Known rows, with every way that one mark hangs from another:
k_971[k_786[k_74] k_945]: [ -9.8  -9.0  -5.8  13.9 -19.3  -5.2  -6.6  -8.0  22.2  14.8   6.2 -10.0
  27.2  17.3  18.6  16.2  -4.9 -24.5 -17.5   7.7  -4.8  -0.7  -6.0  12.4
 -10.3  12.6]
k_237[k_74[k_971] k_551 k_945]: [-29.4   9.9 -20.7   2.7   4.6 -15.9 -31.8  21.3  29.1  -2.0 -30.8  -8.9
  28.3  11.0  38.8  10.9   1.7   3.7 -23.4  29.7  -4.6 -11.1 -26.6  -0.6
  17.7  10.9]
k_237[k_74[k_971] k_551 k_945[k_552]]: [-24.5   0.7 -17.3   8.3  -3.8 -18.0 -35.6  15.8  35.8   5.5 -29.6 -11.2
  32.6  14.8  37.2  13.2   9.5   7.4 -27.4  34.8  -3.0 -14.6 -17.8  -0.8
  19.4   7.2]
k_786[k_237 k_945[k_74] k_971]: [  6.4 -44.8  -9.9  14.2  -7.6  -5.8 -30.2  -6.7  22.2  -0.7   8.1  -2.3
  21.1  16.9  10.4 -11.2  -7.3 -30.7 -13.6   9.8  -7.9 -11.0  -0.9 -11.0
  -3.7   6.0]
k_237[k_551 k_945[k_74] k_971[k_786]]: [-15.3  -6.9 -12.4  21.3  -6.9 -27.3 -18.4  25.8  28.1   1.9 -18.7 -28.8
  28.4  18.2  31.6  27.6   0.1  -8.9 -34.3  17.6  -9.5  12.6 -23.2  26.3
  18.6   5.2]
k_786[k_971[k_74]]: [  0.7 -13.6  -9.1   2.7 -10.8  -2.6 -16.4  -7.5  13.3   6.7   4.6   0.4
  29.4  14.8  18.4  -3.4 -12.0 -19.2 -19.6   7.4  -3.1 -10.1  -4.9   2.2
 -10.1   7.2]
k_971[k_74[k_945[k_552]]]: [-15.9  -6.0  -3.0   9.1 -19.3  -5.3 -19.9  -5.6  14.8   6.9  -8.4   1.5
  31.0  16.2  17.1   4.0   7.5 -15.7 -29.0  24.4  -1.3  -6.6  -2.6  19.6
  -6.1   9.9]
k_786[k_74 k_945 k_971]: [  4.6 -33.9 -20.0  16.5 -18.9  -0.6 -20.4  -9.3  15.5   6.7   5.4  -2.2
  27.1  18.8  16.8 -16.2 -15.2 -27.5 -12.3  23.1  -1.4 -11.8   0.1 -17.1
  -8.0  12.5]
k_237[k_74[k_945] k_551 k_971]: [-35.9   6.3 -22.7  12.5   1.2  -7.2 -21.9  25.1  43.8  -9.5 -36.5  -5.2
  32.0  17.0  44.7  17.2  -7.4   1.8 -22.2  28.7  -6.8   2.2 -20.9   6.6
  11.3   9.7]
k_945[k_74[k_971] k_552]: [ -4.1 -16.0   1.7  19.0 -12.1  -8.7 -26.0  -4.5  18.9   5.8 -13.4  -5.9
  36.5  15.5  21.1   3.6   6.9 -19.3 -34.4  15.2   5.0 -13.0   0.6  12.4
   2.7  -1.1]
k_552[k_945[k_74 k_971[k_786]]]: [-18.1 -15.5  -1.9  27.2 -14.9 -12.3  -9.4  -9.0  28.5   1.9  -5.7  -6.6
  26.2  17.2  15.9  14.1  -7.6 -15.7 -31.4   8.2   3.1  10.9  -6.8  11.2
  -4.9   3.8]
k_551[k_237[k_971[k_74[k_945]]]]: [-23.0  -2.7  -9.6  14.0  -9.3 -15.7 -19.0   7.3  19.7  -3.1 -18.1   9.0
  30.1  12.8  21.7   3.2   2.6 -14.0 -34.8  21.4  -9.4   2.0 -10.3  24.5
   4.2   9.2]
k_552[k_945[k_971[k_786]]]: [-20.9 -10.2  -8.3  20.8 -14.5  -6.9  -4.5  -8.1  33.2   1.8 -13.7   0.3
  20.7  19.6  17.3   6.3 -10.0  -7.2 -21.8  16.3  -0.7   7.7  -6.5   0.0
  -7.7   8.5]
k_945[k_74 k_552 k_971[k_786[k_237]]]: [ -4.3 -35.9   8.4  19.7 -14.1 -10.6 -20.1 -10.7  38.0  12.8  -3.5 -17.6
  34.7  16.3   8.3  21.2  14.5 -20.5 -34.8   8.3  -3.1   3.2   7.7  16.6
  -1.2  12.3]
k_237[k_74 k_945]: [-18.0   0.8  -7.4  -0.1   1.8  -5.7 -22.3  13.4  32.2   0.1 -14.0 -12.9
  19.5  14.5  31.9  20.7   1.5  -3.4 -21.8  19.2   3.9  -3.8 -21.9   7.6
   7.9  18.2]
k_786[k_74[k_971] k_237]: [ -7.2 -20.6  -3.9   7.4 -12.5   9.8 -26.8  -3.4   2.0   2.7 -13.3  -2.9
  35.1   9.0  12.4 -18.7   8.4 -21.9 -25.8  17.9  -6.4 -20.4   4.0  -5.0
   0.7  20.1]
k_945[k_74 k_552 k_971[k_786[k_237[k_551]]]]: [-10.4 -26.6   0.8  23.9  -8.4 -14.8 -24.1  -4.3  37.1  12.6 -11.2 -22.9
  33.6  13.7  12.0  22.5  12.8 -14.5 -33.7   9.3 -12.0   4.8   1.3   6.9
  -0.3  10.1]
k_786[k_74 k_945[k_552]]: [  1.2 -26.5  -7.5  22.1 -22.7   1.4 -24.1 -11.4  17.8  10.4  -1.7 -10.5
  27.2  21.3  14.6  -5.7   0.6 -25.0 -21.4  24.9  -0.7  -9.5   3.8  -6.0
  -7.1  14.0]
k_945[k_74 k_971[k_786[k_237]]]: [ -9.2 -24.7   5.6  13.8  -5.8  -8.5 -15.7  -5.9  31.7   5.9  -4.9 -14.7
  31.9  12.2   9.1  17.5   5.8 -23.7 -30.2   3.0  -3.9   6.4  -1.2  16.2
  -2.8  15.1]
k_74[k_971[k_786[k_237[k_551]] k_945[k_552]]]: [-19.1 -15.4 -12.9  14.2 -12.0 -19.5 -24.4  -1.1  36.3  13.0 -15.7  -1.5
  28.9  18.8  20.3   6.5   7.5  -9.0 -16.7  17.9 -21.8 -13.5  -3.5  -2.5
   1.6   1.0]
k_971[k_74]: [ -8.3   2.7   1.3   2.1  -5.2   1.2 -15.8  -4.5   8.1   3.0  -4.3  -5.3
  25.4  13.1  16.1   2.7  -2.6 -19.7 -25.7   3.2  -3.5  -5.0 -10.9  13.2
 -10.1  12.2]
k_237[k_971[k_74 k_945]]: [-18.0   0.4  -9.8   4.3 -15.7  -6.3 -11.0  -1.3  25.4  -1.5  -2.0   3.8
  34.3  20.1  33.5  11.0  -7.4 -13.4 -25.0   0.6 -11.1   2.2 -10.0  24.8
  -4.6   1.8]
k_971[k_786]: [ -6.9  -4.1  -1.8  11.7  -3.3  -5.9  -7.7   2.7  26.3   7.4 -11.9 -12.5
  18.6  17.8  16.5  13.5  -6.2 -18.4 -18.0  11.6  -1.4   0.4 -12.1   8.0
  -7.5  11.5]
k_786[k_237[k_74 k_971]]: [-16.8 -14.7  -5.2   4.8   2.3   7.7 -23.2  14.2  42.8  -7.7 -22.6  -9.0
  29.5  17.0  32.0  11.5  -2.1  -5.0 -22.9  10.7  -7.8  -6.9  -7.4   4.1
   8.9  15.7]
k_551[k_237[k_74[k_945]]]: [-26.8  -2.0  -7.4  12.6   5.7 -10.9 -23.8   6.6  36.8   0.5 -20.4   4.4
  17.8   9.5  22.8  16.0   2.8  -9.9 -22.4  23.8   1.6  -3.9 -16.4   3.9
   1.6  14.9]

Rows:
[-15.9  -2.4  -9.8   6.5 -16.3 -22.0 -13.2  16.1  22.4   3.3 -10.2 -15.3
  32.9  19.2  26.2  17.5  -1.1 -10.9 -34.5  21.1  -8.3   5.1 -16.1  36.1
  14.0  11.2]
k_237[k_945 k_971[k_74 k_786]]
[-25.1  -7.2 -22.1  21.5  -4.8 -27.0 -33.8   7.3  50.0   7.4 -28.6  -7.4
  32.1  20.4  28.5  12.1  -6.8  -9.9 -18.6  38.4  -9.2 -16.0 -12.6  -4.8
  11.7   1.3]
k_237[k_74[k_971[k_786[k_945[k_552]]]] k_551]
[-24.0  -6.1  -8.9   6.7   2.8 -17.8 -23.5   4.9  44.5   4.3 -16.0  -4.5
  24.5   9.0  26.7  25.6   8.1   0.8 -30.5  20.6   3.5   6.5 -17.6   5.3
   9.4  19.4]
k_551[k_237[k_74 k_945[k_971]]]
[ -0.9 -26.6  -0.8  28.0 -15.2 -20.8 -21.9  -5.9  33.2  11.0  -0.4 -15.8
  23.3  23.5  11.1  15.9  -2.7 -29.5 -25.6  18.3  -1.1  -1.1  -4.3  14.9
  -1.7   2.0]
k_971[k_786[k_945[k_74 k_552]]]
[-19.0 -24.4 -18.4  18.5  -2.0  -6.3 -37.6  14.6  53.2  -3.7 -27.0 -11.0
  28.3  22.8  33.1   7.8  -0.5  -2.9 -19.7  25.4 -19.0  -9.6  -6.5 -11.8
  12.5   8.2]
k_786[k_237[k_74 k_551 k_971] k_945[k_552]]
[-16.3 -14.8   0.2   2.5  -9.5  -6.4 -14.7  -9.8  24.9   6.8  -5.0  -6.7
  36.0  11.5   6.7   9.6   4.7 -20.3 -29.0   7.6 -11.3   0.7  -0.3  18.3
  -6.1  19.7]
k_945[k_971[k_74 k_786[k_237]]]
[-15.9 -16.8  -3.1  11.6 -11.3 -13.3 -22.8  -7.9  30.7  14.8 -10.9 -14.9
  36.7  13.8   9.4  14.7  11.5 -11.1 -31.5  12.6 -19.1  -0.7   1.0   8.3
  -3.8  14.9]
k_945[k_552 k_971[k_74 k_786[k_237[k_551]]]]
[-14.3 -15.8  -2.0  16.0 -17.6 -34.3 -19.6  -7.0  31.7  20.1  -2.3  -9.2
  31.1  12.9   9.4  25.1  17.3  -9.8 -42.2  24.6  -4.9   6.0  -4.6  26.3
   7.4  14.9]
k_551[k_237[k_945[k_552 k_971[k_74 k_786]]]]
[-15.3 -10.2  -1.2   0.5 -10.7 -10.2 -15.6  -8.9  21.6   9.3   8.5  -2.1
  24.3  14.3  10.8  12.6   1.0 -23.2 -18.6  -1.1 -18.4  -5.2  -7.4  19.2
  -9.3  11.4]
k_971[k_74 k_786[k_237] k_945]
[ -9.4 -21.2  -1.9  24.2  -6.6 -19.2 -32.9   3.9  23.4  10.0 -19.2 -16.7
  33.6  13.6  12.4   7.6  11.9 -18.3 -31.6  17.1 -14.4 -13.6  -1.6   6.3
   9.0   2.4]
k_945[k_74[k_971[k_786[k_237[k_551]]]] k_552]
[-14.8 -15.3 -10.6  13.8 -11.1  -4.4 -18.3  -1.4  19.6  13.0   0.5 -16.1
  22.7  13.9  13.4   9.4   1.9 -20.0 -15.3   6.0 -22.0  -3.9  -7.6  -2.5
  -7.1  16.7]
k_971[k_786[k_74 k_237[k_551]] k_945]
[ -4.0 -21.7  -6.9  21.5 -14.4 -16.5 -17.0  -4.4  37.5  11.7  -7.8 -10.2
  18.8  25.9  13.8   8.7  -4.2 -21.2 -15.7  24.6  -3.7  -4.5  -4.3   2.3
  -4.6   5.9]
k_971[k_786[k_945[k_552]]]
[-21.0 -14.1  -7.3   9.8 -14.0 -21.1 -18.6   3.8  57.2  14.3 -12.7 -17.5
  34.5  18.3  27.9  38.1   8.1   0.9 -30.9  30.2   5.9   5.5  -8.7  17.5
  12.1  16.9]
k_237[k_74 k_945[k_552 k_971[k_786]]]
[ -6.6 -26.9  -8.4   9.0 -18.6   4.1 -22.2  14.0  11.6  -0.9  -9.4 -17.5
  31.3  15.7  23.4  -2.9  12.0 -10.8 -31.5  21.3 -10.0  -2.8  -2.8   9.5
  13.8  24.9]
k_786[k_74 k_237[k_945 k_971]]
[-16.2  -0.7 -18.8  10.9  -3.6 -11.0 -17.8  26.6  24.7  -4.4 -26.1 -16.4
  23.2  18.9  38.1   9.8   0.1   3.0 -25.6  21.1 -11.1   7.1 -23.0   5.7
  12.1  10.6]
k_237[k_551 k_945 k_971]
[-16.9 -28.8   2.0  24.4 -12.5  -6.9 -16.6  -9.9  28.1   0.4  -3.8  -6.8
  24.6  14.9   7.8   8.3   0.2 -16.6 -30.1   6.2  -6.2   5.2  -1.1   5.9
  -3.0   9.5]
k_552[k_945[k_74 k_971[k_786[k_237]]]]
[-15.2  -7.6 -18.3  21.0 -16.2 -15.9 -16.1  23.4  20.3   7.0 -18.3 -28.4
  31.9  18.3  30.4  14.5   0.0  -6.8 -31.7  28.3 -11.7   6.3 -16.1  15.1
  16.3  16.7]
k_237[k_551 k_945 k_971[k_786[k_74]]]
[-10.4 -35.2 -14.9  22.6 -18.5  -0.2 -31.7 -11.0  26.0   9.1 -10.5 -11.0
  32.9  15.8  12.4  -7.9   9.7 -15.9 -23.6  24.8 -15.9  -4.3   6.0 -18.5
  -4.2  19.6]
k_786[k_74 k_237[k_551] k_945[k_552 k_971]]
[ -9.0 -23.6  -7.3  21.4 -19.9  -6.8 -21.8  -6.3  26.0  20.9   1.9 -18.2
  26.6  16.9  13.1  14.3   9.5 -15.9 -19.4  10.9 -21.0  -7.4   1.4  -3.4
  -5.5  13.3]
k_971[k_786[k_74 k_237[k_551]] k_945[k_552]]
[-25.7  -3.4 -17.7  20.7  -9.7 -21.6 -17.3  12.5  65.4   9.8 -18.9 -14.0
  33.5  25.7  43.8  39.2  -7.8   3.0 -20.9  15.0 -13.3   2.8 -13.4  11.3
   8.9  -2.0]
k_237[k_74 k_551 k_971[k_786 k_945[k_552]]]
[ -9.9 -19.8  -4.3  16.0 -11.7 -19.2 -20.4  -4.2  35.7  12.4 -11.7  -4.3
  22.0  14.8  18.1  15.9  18.6  -1.3 -34.1  23.7   0.6   6.8  -4.3   4.0
   4.0  14.7]
k_551[k_237[k_945[k_552 k_971]]]
[ -9.5 -20.3  -8.6  27.9 -17.4 -32.3 -23.2  -1.2  37.5  10.1  -9.7  -3.0
  29.3  23.0  14.2   9.2  -1.2 -20.7 -33.7  25.1 -14.5  -1.9  -1.4  19.3
   6.5   2.1]
k_551[k_237[k_971[k_74 k_786[k_945[k_552]]]]]
[ -9.5 -23.2 -10.9  16.7 -16.3  -7.0 -18.7 -13.5  40.7   5.3 -12.0   0.2
  28.3  22.7  20.5   2.2  -0.3 -15.1 -20.4  23.5   0.4   2.3   1.0  -4.9
  -8.8   9.8]
k_786[k_945[k_552 k_971]]
[-32.5   8.7 -17.4   8.5   7.0  -4.7 -24.1  15.0  34.8  -2.9 -27.8  -5.8
  22.8  11.8  33.5  16.2  -4.1  -3.0 -15.9  25.3  -3.3  -2.7 -23.8  -0.5
   1.3  12.8]
k_237[k_74[k_945] k_551]
[-16.8 -15.0  -2.1  23.3 -12.9  -1.0 -14.5 -11.3  21.6  -4.0  -6.6  -0.9
  24.5  15.5  19.9   4.2  -4.6 -11.9 -30.4   4.2   4.2   7.7  -5.8   3.0
  -7.4   3.8]
k_552[k_945[k_74 k_971]]
[ -5.8 -32.8 -13.7  16.8 -17.5   6.4 -24.8   3.2  17.4  -5.3 -10.5  -7.9
  30.2  19.9  18.7 -15.7  -1.4 -24.4 -22.1  20.4 -13.3  -7.3   1.6  -3.1
   3.9  19.3]
k_786[k_74 k_237[k_971] k_945]
[-20.6  -0.7 -11.7   9.3 -12.0 -17.6 -10.0  -2.9  30.1   7.4 -11.7   7.3
  29.3  18.1  25.4   9.8  -6.2 -16.5 -14.9  14.8  -5.0  -6.4 -10.9  12.0
  -2.6   0.7]
k_74[k_971[k_786 k_945]]
[ -2.8 -30.8 -13.4  32.2 -29.2 -12.9 -17.4   0.5  34.3  10.6 -11.0 -16.0
  36.7  27.5  21.1   5.7  -4.8 -22.4 -28.3  31.9  -6.0  -2.1   5.3   9.9
   5.8  10.4]
k_237[k_971[k_786[k_74 k_945[k_552]]]]
[-10.5 -18.7 -12.6  21.5 -17.4 -22.3 -22.3  -3.2  34.2   8.6 -18.6   1.0
  29.2  23.8  17.4  -0.9  -3.1 -20.7 -19.4  34.7  -3.8 -13.3  -1.7   2.3
   3.4   1.0]
k_74[k_971[k_786[k_945[k_552]]]]
[-18.0 -16.3 -11.5  28.7 -18.5 -17.4 -13.0   9.9  24.5   6.2 -16.8  -5.5
  31.4  14.8  18.2   8.2   1.9 -19.8 -34.1  32.2  -5.8   4.7  -3.5  19.8
   8.4  15.6]
k_551[k_237[k_971[k_786[k_74[k_945]]]]]
